Known rows, with every way that one mark hangs from another
tapi{fola{mogez} guvaveg}: [  8.7 -14.8   4.3 -25.8  16.8   2.5   3.2  18.3 -12.9 -17.7 -14.9  -2.7
 -19.6  15.2 -27.2   7.4   2.0  16.0 -41.0  34.1   4.2   5.9  26.2 -16.7
   6.5 -42.1 -14.3  -7.0 -23.7 -16.5 -15.5 -16.6  18.8   1.6 -23.7 -21.3
 -11.8]
guvaveg{kolove tapi{fola{duziz mogez}}}: [ 16.4  -2.4  -7.6 -19.4   4.8   1.2   9.9  22.3 -12.3  17.4 -20.1  -9.7
 -30.7 -16.9 -15.3  -0.6  -6.1  11.8 -23.5  24.8  13.0  -3.2  29.6  -4.9
  -3.2 -33.8 -18.7 -18.4 -20.6 -21.9 -15.4  -9.8   0.6  -2.6 -21.4   8.7
   2.5]
nevon{kolove{guvaveg{tapi{fola{duziz tuvuz}}}}}: [ 15.5  -1.7   1.9 -12.5  -0.5  18.4   8.0  20.7  -1.6  13.8  -9.3 -18.3
 -31.1 -38.1 -20.2  -2.1 -11.3   9.7   5.2  -1.6   7.5   0.9   6.3 -11.9
  30.1 -37.0 -19.2 -16.5  -1.0 -21.4 -15.7 -11.9   5.2   7.2 -19.8   0.2
  -6.8]
tuvuz{fola{duziz{kuvor{pumog}} mogez}}: [ 30.5 -20.4  16.7 -35.2  11.2   4.7   2.9  15.2   9.5 -21.2 -13.4 -15.1
 -20.7  -3.2 -23.7  -0.7  -5.5   5.0 -35.0   1.7  10.1   5.2  20.8  -8.3
  10.3 -35.3 -10.2  -1.4  -4.7 -14.4 -12.1 -25.9  16.8  -7.4 -18.2  -2.6
 -10.7]
nevon{kolove}: [ 18.1 -26.1   8.6 -10.1   0.5  34.6   6.5  16.8  -1.5   4.3 -10.4 -27.7
 -28.4 -46.0 -39.3   1.1 -12.2   7.3  -8.9  -0.2  24.5  -1.9   6.4 -13.8
  30.1 -39.9 -13.9 -17.9  -2.0 -18.2  -8.7 -17.3   8.1   1.7 -20.2 -24.4
   0.4]
kolove{guvaveg{tapi{fola{duziz{kuvor} tuvuz}}}}: [ 13.8 -11.6   3.3 -30.4   1.9  10.0   8.8  25.6  -3.0  11.0 -10.1 -20.0
 -27.0   2.3 -31.8  -3.2  -7.1  13.5 -19.5  15.9   8.7   4.0  17.5 -13.2
  14.0 -29.5 -15.8  -9.1  -2.2 -20.0 -20.8 -22.7  -2.5   6.2 -15.7  12.5
 -10.4]
tapi{fola{tuvuz}}: [ 12.1 -14.1  12.2 -33.0   9.2  19.5   6.4   9.5  -8.1 -17.5 -13.6  -9.0
 -21.7  -6.5 -19.6   3.3  -2.3  11.9 -29.0  18.5   2.4   2.1  22.1 -12.5
  17.2 -27.1  -7.2  -0.7  -4.3 -16.5 -22.0 -23.8   7.4  -1.6 -14.3 -13.9
 -13.6]
tuvuz{fola{duziz{kuvor} mogez}}: [ 28.9 -19.4  12.4 -34.2  10.9   2.8   2.2  12.9   5.2 -20.4 -13.6 -19.5
 -18.4  -3.5 -25.4  -1.9  -5.1   5.6 -28.4   2.9  10.6   7.3  20.8  -8.0
  10.1 -34.3 -11.3  -3.3  -2.6 -16.1 -12.4 -23.9  15.0  -5.6 -16.5  -3.7
 -12.6]
nevon{kolove{guvaveg{tapi{fola{tuvuz}}}}}: [ 14.0  -3.1   2.2 -13.9  -0.2  22.4   7.9  21.5  -2.2  15.6  -8.1 -23.7
 -30.2 -37.6 -27.1  -1.6 -11.5   9.9   1.8   3.2  13.2   2.1   6.0 -11.8
  30.3 -38.1 -18.8 -16.9  -1.5 -20.8 -17.8 -13.0   3.4   7.7 -20.9  -4.2
  -4.0]
tuvuz{fola{duziz{kuvor}}}: [ 29.5 -33.7   5.8 -34.7   9.2  18.3   3.8  16.4  -1.9 -13.7  -9.7 -22.2
 -19.5  -6.7 -29.6  -5.5  -2.9   9.0 -35.4   0.7  21.7   6.2  20.7  -8.4
  14.8 -29.1 -10.1  -3.3   3.3 -18.1 -13.4 -34.8   8.0  -3.8 -21.1  -6.5
  -9.3]
nevon{kolove{guvaveg{tapi{fola{duziz{kuvor}}}}}}: [ 17.5  -9.0  -5.6 -12.1   0.5  15.9   7.5  23.7  -0.5  17.4  -8.7 -27.6
 -32.2 -34.4 -29.9   0.2  -6.8  11.4  -0.6  -0.5  14.9   0.2   7.9 -12.9
  26.8 -40.2 -19.1 -20.6  -0.9 -20.9 -11.5 -13.7   3.9   5.7 -22.5  -2.5
  -4.9]
kolove{guvaveg{tapi{fola{duziz mogez tuvuz}}}}: [ 10.8  -3.9  10.5 -29.1   2.8   6.0   7.6  23.2  -2.3   8.4 -13.0 -14.1
 -27.6   1.5 -24.3  -3.8 -11.9  11.4 -11.5  16.9   2.0   6.5  15.9 -12.8
  11.7 -31.3 -17.8  -7.4  -5.8 -19.3 -22.6 -15.3   2.6   6.6 -12.4  13.1
 -10.6]
tapi{fola{duziz} guvaveg{kolove}}: [ 12.4 -22.2 -11.4 -17.8  13.1   8.2   7.3  26.5 -17.1  -1.6 -12.1   5.7
 -25.0   6.0  -2.3   3.9   4.9  19.1 -47.3  22.7   6.1  -1.1  27.9 -14.4
   9.0 -31.2 -18.9 -11.4 -19.3 -21.9 -11.0 -24.0  12.5  -2.5 -29.8 -15.2
  -4.8]
tapi{fola{duziz mogez} guvaveg}: [ 11.4 -11.5   3.6 -22.3  16.9  -5.7   3.7  16.7 -11.7 -21.2 -17.3   6.7
 -21.9  11.6 -13.8   7.4   2.8  16.6 -33.8  23.5  -7.6   3.4  27.5 -17.3
   5.0 -39.4 -15.3  -5.9 -22.2 -18.4 -11.4 -14.4  22.3   0.1 -21.4 -10.4
 -17.7]
tapi{fola{duziz{kuvor} mogez tuvuz} guvaveg}: [ 17.7   1.0   4.8 -26.4  13.6 -13.9   5.2  13.7  -4.5 -26.5 -15.6  10.4
 -17.2  12.2 -13.0  12.0   6.8  15.8 -42.6  20.2 -15.6  -0.7  31.2 -15.7
   7.9 -36.6 -10.6  -3.6 -20.2 -18.1 -12.3 -16.0  18.3  -1.8 -19.9  -2.5
 -26.9]
guvaveg{kolove tapi{fola{duziz{kuvor} tuvuz}}}: [ 21.4  -4.2 -11.3 -23.2   1.6   6.7  11.8  22.8 -12.2  17.8 -15.9  -8.5
 -27.9 -20.3 -16.9   0.2  -1.6  13.5 -33.8  21.0  14.5  -6.9  31.5  -3.7
   2.3 -28.0 -14.7 -16.8 -15.0 -23.2 -16.6 -18.5  -7.0  -3.0 -22.6  13.0
  -1.5]

Rows
[  8.2 -12.4   7.4 -28.8   4.5  11.6   7.0  26.2  -4.6  13.3 -11.7 -23.6
 -28.3   3.2 -34.9  -4.8 -11.6  12.0 -15.8  23.4  12.5   8.7  14.7 -13.3
  10.6 -34.1 -18.1 -10.2  -7.1 -18.0 -23.0 -17.1   1.6   7.3 -15.7   4.4
  -4.6] : kolove{guvaveg{tapi{fola{mogez}}}}
[ 17.8   3.5  -4.6 -21.6  11.8 -15.4   7.4  20.1  -3.3 -14.3 -14.4  11.1
 -18.9  11.4   2.6  11.3   6.3  14.7 -50.6  21.2 -12.7  -3.8  31.8 -11.9
   7.5 -33.8 -16.4  -8.1 -22.8 -19.4 -11.2 -14.1  15.4  -6.1 -24.7  -5.2
 -17.4] : tapi{fola{duziz{kuvor} mogez tuvuz} guvaveg{kolove}}
[  8.6 -18.5   4.3 -29.3   3.5  19.3   7.7  27.4  -8.0  16.4 -10.0 -25.0
 -28.4   1.4 -37.7  -6.3 -10.6  13.6 -18.4  23.1  18.2   8.1  14.7 -13.4
  13.1 -32.0 -17.3 -10.6  -4.4 -19.4 -23.2 -22.7  -1.8   8.3 -17.2   3.2
  -2.8] : kolove{guvaveg{tapi{fola}}}
[ 11.0   2.0   2.1 -23.2  12.4  -1.4   6.7  20.5  -8.7 -11.1 -13.4   9.1
 -17.8   8.3  -3.3   8.1   0.7  13.4 -48.2  30.7  -4.8   1.9  27.7 -11.2
   9.9 -34.7 -18.1  -7.6 -25.0 -18.6 -18.3 -14.0  14.2  -3.0 -25.2 -16.1
  -9.3] : tapi{fola{mogez tuvuz} guvaveg{kolove}}
[ 13.4   5.3   1.1 -19.7  12.1 -10.0   6.9  18.8  -7.1 -14.8 -15.6  18.3
 -20.3   6.2  10.5   8.3   1.2  14.0 -41.2  21.0 -15.5  -1.1  29.8 -12.1
   8.6 -32.4 -18.4  -6.8 -23.8 -20.2 -14.1 -11.9  18.1  -4.6 -22.5  -6.2
 -14.9] : tapi{fola{duziz mogez tuvuz} guvaveg{kolove}}
[ 28.1 -20.0  18.6 -27.0  -2.0  10.2   9.4  11.2   8.4 -17.0 -14.1  -5.8
 -19.7 -13.3 -29.9   5.2  -6.2   9.0 -33.8  -2.8  -1.2  -8.3  24.1 -13.6
  18.1 -24.0  -3.6  -3.6   0.9 -18.0  -8.5 -27.3   3.3  -5.6  -7.4   6.1
 -22.9] : fola{duziz{kuvor} tuvuz}
[ 17.2   2.8  11.0 -28.8   5.8   1.7   7.8   9.9 -12.7  -4.3 -21.4  -4.9
 -25.2 -16.1 -31.3   0.8  -6.6  11.9 -13.3  22.3   2.6  -0.8  29.4  -8.4
   1.1 -34.9  -9.4  -8.1 -16.0 -20.2 -19.8 -12.4   3.9   3.8 -11.5  17.2
 -15.6] : guvaveg{tapi{fola{duziz mogez tuvuz}}}
[ 17.9 -10.9  -6.8 -19.7  14.4 -11.3   6.7  27.0  -1.8  -9.0 -14.8   5.3
 -25.2  14.7  -5.5  12.2   7.5  15.6 -56.3  23.0  -3.6  -4.2  30.0 -14.3
   3.3 -38.9 -16.6 -11.4 -26.8 -17.9  -7.0 -16.4  18.7  -7.8 -29.3 -10.1
  -8.4] : tapi{fola{duziz{kuvor{pumog}} mogez} guvaveg{kolove}}
[ 21.0   6.2  -6.4 -22.4   2.7  -4.6  11.0  20.3  -6.9  12.3 -18.9  -6.7
 -27.0 -17.5 -14.8   2.6  -3.7  11.2 -29.4  22.3   7.5  -5.4  32.0  -3.6
  -0.7 -31.6 -15.5 -16.4 -19.2 -21.9 -16.3 -10.5  -2.2  -4.2 -19.8  14.7
  -3.7] : guvaveg{kolove tapi{fola{duziz{kuvor} mogez tuvuz}}}
[ 10.0 -25.5 -11.3 -21.5  13.5  17.0   7.0  28.2 -18.1   2.5  -9.9  -4.2
 -22.3   7.3 -15.3   3.6   4.5  18.3 -54.4  32.8  16.3   1.6  26.3 -13.4
  11.1 -34.1 -18.2 -12.0 -20.6 -20.5 -14.8 -26.2   9.1  -1.0 -32.9 -25.6
   0.8] : tapi{fola guvaveg{kolove}}
[ 24.6 -17.6  17.9 -32.6  11.5   8.3   2.1  11.6   0.9 -20.7 -14.9 -11.9
 -19.9  -6.7 -18.0  -5.4 -10.6   5.0 -20.4   2.6   8.5   9.0  18.8  -8.0
  11.2 -32.9 -13.4  -1.2  -3.3 -17.0 -15.3 -21.6  17.4  -4.0 -14.8  -4.8
 -10.5] : tuvuz{fola{duziz mogez}}
[ 29.6 -21.5  25.7 -29.0  -1.7  11.9  10.2  14.6  14.3 -19.2 -13.6  -1.2
 -22.4 -13.1 -27.8   7.2  -7.0   7.9 -43.2  -4.1  -2.1 -11.7  23.6 -14.2
  18.2 -24.8  -1.9  -2.1  -2.7 -15.7  -8.4 -30.1   6.1  -7.8  -9.2   7.5
 -19.6] : fola{duziz{kuvor{pumog}} tuvuz}
[ 26.9   0.4  28.2 -26.0   0.5 -12.0   7.2   6.4  18.1 -27.9 -19.5  -1.7
 -18.1  -8.3 -24.2  10.5  -9.3   3.9 -26.7  -1.2 -16.6  -6.7  24.4 -13.3
  10.7 -31.7  -6.1  -2.6  -7.6 -15.0  -7.7 -10.5  12.8  -8.1  -2.4   9.6
 -27.6] : fola{duziz{kuvor} mogez tuvuz}
[ 12.0  -8.9  -6.0 -17.2  14.7  -6.8   5.9  23.3 -10.2  -8.7 -15.9   7.5
 -24.3   8.6   1.2   6.9   2.9  15.7 -41.7  23.7  -5.1   0.7  28.4 -14.1
   4.3 -36.8 -20.6 -10.9 -25.0 -19.8 -10.2 -12.6  19.1  -4.6 -26.5 -13.4
  -8.2] : tapi{fola{duziz mogez} guvaveg{kolove}}
[ 16.0  -5.3  -5.8 -24.3   2.0  15.5  11.3  22.9 -16.3  20.4 -15.2 -11.1
 -26.8 -21.8 -20.4  -1.9  -5.8  12.8 -32.8  28.6  21.3  -2.9  28.6  -3.2
   4.0 -28.8 -15.9 -16.4 -16.8 -22.5 -21.6 -19.1  -7.6  -0.4 -23.3   5.5
   4.1] : guvaveg{kolove tapi{fola{tuvuz}}}
[ 15.2 -12.6   8.3 -31.1   2.1  11.0   9.1  27.9   1.3  10.3  -9.6 -17.0
 -29.0   2.4 -30.1  -1.8  -7.6  13.1 -26.7  15.0   8.8   2.3  17.1 -13.2
  13.6 -30.1 -14.1  -7.4  -4.6 -18.3 -20.7 -24.7  -0.7   4.7 -16.9  13.8
  -8.2] : kolove{guvaveg{tapi{fola{duziz{kuvor{pumog}} tuvuz}}}}
[ 18.4  -3.0  -7.0 -21.9   1.7   9.7  11.5  21.9 -15.1  17.6 -17.3  -4.4
 -28.5 -23.6 -11.2  -2.3  -5.4  12.8 -27.5  21.2  13.2  -5.3  29.8  -3.8
   3.1 -26.4 -16.3 -15.8 -15.8 -23.7 -18.5 -17.4  -5.1  -1.5 -21.3  12.3
   0.3] : guvaveg{kolove tapi{fola{duziz tuvuz}}}
[ 13.0 -10.6  11.4 -26.0  13.3  -2.2   4.2   9.3  -3.0 -21.7 -20.6  -6.9
 -26.9  -1.6 -11.3   6.0  -2.2  10.2 -16.9  12.2  -8.7   1.7  23.1 -15.2
   6.4 -34.1 -11.4  -3.7 -10.1 -15.6 -13.2 -11.2  19.1  -4.8 -12.1  -8.4
 -15.6] : tapi{fola{duziz mogez}}
[ 10.8 -10.3   7.3 -29.6   2.2  13.6   8.4  25.0  -5.8  11.6 -10.9 -15.3
 -27.9  -0.6 -26.6  -5.6 -11.0  12.9 -14.0  15.9   7.1   6.1  15.9 -12.7
  14.0 -28.3 -16.6  -7.8  -3.3 -20.3 -23.2 -21.8  -0.7   7.4 -14.7  11.6
  -9.0] : kolove{guvaveg{tapi{fola{duziz tuvuz}}}}
[ 18.0 -13.1  -2.1 -27.2  11.9   1.3   6.7  16.9 -11.2 -20.1 -11.5   7.3
 -17.6   9.3 -17.7   8.6   8.8  19.0 -48.9  17.9  -4.7  -2.1  31.0 -16.0
  12.6 -31.7  -9.0  -4.2 -14.6 -20.3 -13.2 -27.2  11.5   0.1 -23.5  -5.4
 -23.4] : tapi{fola{duziz{kuvor} tuvuz} guvaveg}
[ 21.6 -14.4 -11.1 -21.9   3.5   9.2  11.8  28.3  -9.8  21.1 -16.2 -12.4
 -32.5 -18.2 -21.1   1.2  -1.2  13.8 -39.6  22.6  21.7  -7.7  30.1  -5.4
  -0.7 -31.7 -14.6 -18.8 -18.5 -21.6 -13.8 -21.4  -3.9  -4.6 -26.4   9.8
   5.8] : guvaveg{kolove tapi{fola{duziz{kuvor{pumog}}}}}
[ 20.0 -13.0 -15.3 -20.6   3.4   7.8  10.9  26.1 -14.1  22.8 -16.6 -15.9
 -30.5 -17.2 -22.8  -0.3  -0.8  14.6 -33.5  23.3  22.7  -5.7  30.8  -5.1
  -0.4 -31.0 -16.2 -19.6 -16.0 -23.3 -14.0 -19.4  -6.1  -2.7 -25.2   8.6
   3.4] : guvaveg{kolove tapi{fola{duziz{kuvor}}}}
[ 15.9   4.9  -1.8 -23.6   3.3   5.1  10.2  20.4 -11.4  15.7 -18.1  -8.3
 -26.4 -18.2 -18.0   0.1  -7.5  10.4 -28.2  29.0  14.7  -2.0  29.1  -3.1
   0.6 -32.4 -16.6 -16.1 -20.5 -21.1 -20.9 -10.9  -2.7  -1.6 -20.2   6.8
   1.9] : guvaveg{kolove tapi{fola{mogez tuvuz}}}
[ 19.4 -13.5   3.2 -28.1  12.1   2.9   7.4  19.4  -7.3 -20.6 -11.4  10.6
 -20.0   9.5 -15.2  10.1   9.0  18.3 -54.3  18.1  -5.2  -4.5  30.4 -16.3
  12.5 -31.7  -7.8  -2.8 -16.9 -18.9 -12.6 -28.9  13.7  -1.1 -24.4  -3.4
 -21.3] : tapi{fola{duziz{kuvor{pumog}} tuvuz} guvaveg}
[ 11.3 -11.3  -4.6 -23.9  10.8  14.1   8.2  23.5 -15.6  -3.6  -9.3   5.9
 -18.7   5.7  -6.8   4.5   3.0  16.8 -54.5  29.3   5.7   0.7  27.5 -11.8
  15.5 -29.7 -16.4  -8.0 -19.2 -20.7 -19.0 -25.4   7.8  -1.3 -28.9 -18.1
  -6.2] : tapi{fola{tuvuz} guvaveg{kolove}}
[ 27.6 -40.6  15.9 -24.7   2.2  16.9   8.5  21.1   9.9 -10.4 -14.6 -14.7
 -28.4  -8.5 -39.2   6.2  -4.7  10.0 -43.9   0.2  13.2  -9.3  21.6 -16.6
  11.9 -30.9  -4.6  -8.1  -4.5 -15.3  -2.8 -31.1   8.1  -7.5 -14.5  -2.1
  -9.8] : fola{duziz{kuvor{pumog}}}
[ 17.7  -2.0  -2.5 -11.6   1.4   8.4   6.8  22.1   3.1  13.7 -10.5 -26.5
 -31.9 -31.2 -28.2   1.7  -7.8   9.8   2.2   0.3   9.7   0.5   7.5 -12.9
  24.0 -42.3 -19.9 -19.8  -3.8 -19.8 -11.0  -8.2   7.3   4.7 -20.5  -1.4
  -6.6] : nevon{kolove{guvaveg{tapi{fola{duziz{kuvor} mogez}}}}}
[ 17.2 -12.3 -11.3 -19.9   3.7  12.4  10.8  25.2 -17.4  22.4 -17.3 -11.2
 -31.1 -20.2 -17.2  -3.0  -4.5  13.9 -27.3  24.0  20.6  -3.9  29.3  -5.1
   0.2 -29.5 -17.8 -18.2 -16.7 -23.6 -16.1 -17.9  -4.3  -1.3 -24.1   7.4
   5.1] : guvaveg{kolove tapi{fola{duziz}}}
[ 20.0 -11.1  -5.5 -23.3  10.4   2.0   9.6  26.2  -5.7  -8.4 -10.1  13.0
 -22.0   8.1  -0.1   9.6   8.3  17.4 -62.3  18.4  -3.2  -6.9  31.1 -12.6
  12.7 -29.3 -13.3  -7.3 -19.5 -20.4 -11.7 -27.0  10.8  -6.1 -29.4  -6.0
 -11.9] : tapi{fola{duziz{kuvor{pumog}} tuvuz} guvaveg{kolove}}
[ 15.0  -4.4  -6.4 -21.4   4.9   7.5   9.5  23.7 -13.8  20.1 -18.4 -15.7
 -29.1 -15.7 -23.9  -0.7  -6.6  11.6 -28.8  31.7  21.2  -1.1  28.1  -4.3
  -2.1 -35.2 -18.0 -18.8 -21.3 -20.9 -18.6 -11.1  -1.9  -1.6 -22.9   2.0
   6.6] : guvaveg{kolove tapi{fola{mogez}}}
[ 16.8 -10.0 -10.9 -18.9  14.3 -12.7   6.3  24.8  -5.7  -8.5 -15.1   1.5
 -22.7  14.2  -6.1  10.8   8.0  16.5 -49.9  23.3  -2.9  -1.8  30.6 -14.1
   2.6 -38.1 -18.3 -12.3 -23.9 -19.2  -7.1 -14.7  16.7  -6.0 -28.3 -11.8
 -10.4] : tapi{fola{duziz{kuvor} mogez} guvaveg{kolove}}
[  9.4 -12.4   8.0 -31.3   2.4  17.4   8.2  25.5  -6.2  13.5  -9.8 -20.4
 -26.8  -0.9 -32.7  -5.8 -11.0  12.8 -18.2  21.1  12.2   7.3  15.3 -12.3
  15.1 -29.3 -16.5  -8.0  -3.6 -19.4 -25.3 -22.0  -2.2   8.3 -15.8   6.5
  -6.1] : kolove{guvaveg{tapi{fola{tuvuz}}}}
[ 17.4 -23.2 -17.7 -19.1  12.7   3.3   7.6  28.3 -12.7  -1.3 -11.1  -1.1
 -23.1   9.1 -10.0   7.2  10.3  19.8 -56.1  22.0   7.8  -2.8  29.9 -14.6
   7.9 -32.8 -16.7 -13.4 -18.3 -21.3  -7.7 -26.0   9.8  -4.6 -31.9 -14.6
  -7.1] : tapi{fola{duziz{kuvor}} guvaveg{kolove}}
[ 17.0  -7.1   6.0 -29.0   4.5  12.2   9.2  12.4 -16.8   0.1 -18.2  -6.8
 -25.7 -19.4 -34.3  -1.9  -5.1  14.6 -16.8  21.3  10.4  -1.6  29.3  -8.7
   4.0 -30.6  -8.4  -8.7 -12.2 -21.7 -20.6 -19.8  -0.8   5.1 -14.7  15.6
 -13.6] : guvaveg{tapi{fola{duziz tuvuz}}}
[ 19.7  -3.7 -11.5 -20.6   4.5  -3.0   9.9  23.5  -9.2  17.5 -19.1 -13.8
 -29.6 -13.8 -20.1   2.0  -2.3  12.4 -29.4  24.0  15.1  -4.7  31.3  -4.8
  -4.0 -34.6 -17.4 -19.7 -20.1 -21.5 -13.5 -11.2  -1.2  -3.9 -22.5  10.0
   1.2] : guvaveg{kolove tapi{fola{duziz{kuvor} mogez}}}
[ 14.3  -9.2  -4.8 -20.6  10.2   5.6   8.7  22.1 -14.2  -8.0 -11.7  15.6
 -21.1   3.8   6.4   5.2   3.3  17.3 -46.7  19.1  -5.5  -2.4  29.2 -12.3
  13.5 -26.9 -16.5  -7.1 -18.1 -22.6 -14.8 -23.5  11.1  -2.5 -26.8  -8.9
 -11.8] : tapi{fola{duziz tuvuz} guvaveg{kolove}}
[ 16.2 -16.0   1.7 -27.3   6.5  13.5   7.8  15.6 -19.6   4.6 -18.9 -13.2
 -28.6 -16.7 -40.4  -2.4  -4.3  15.5 -17.5  23.2  18.1  -0.6  27.9 -10.3
   0.8 -33.4  -9.8 -12.1 -13.1 -21.4 -18.0 -21.0   0.0   4.7 -17.6  10.5
  -8.8] : guvaveg{tapi{fola{duziz}}}
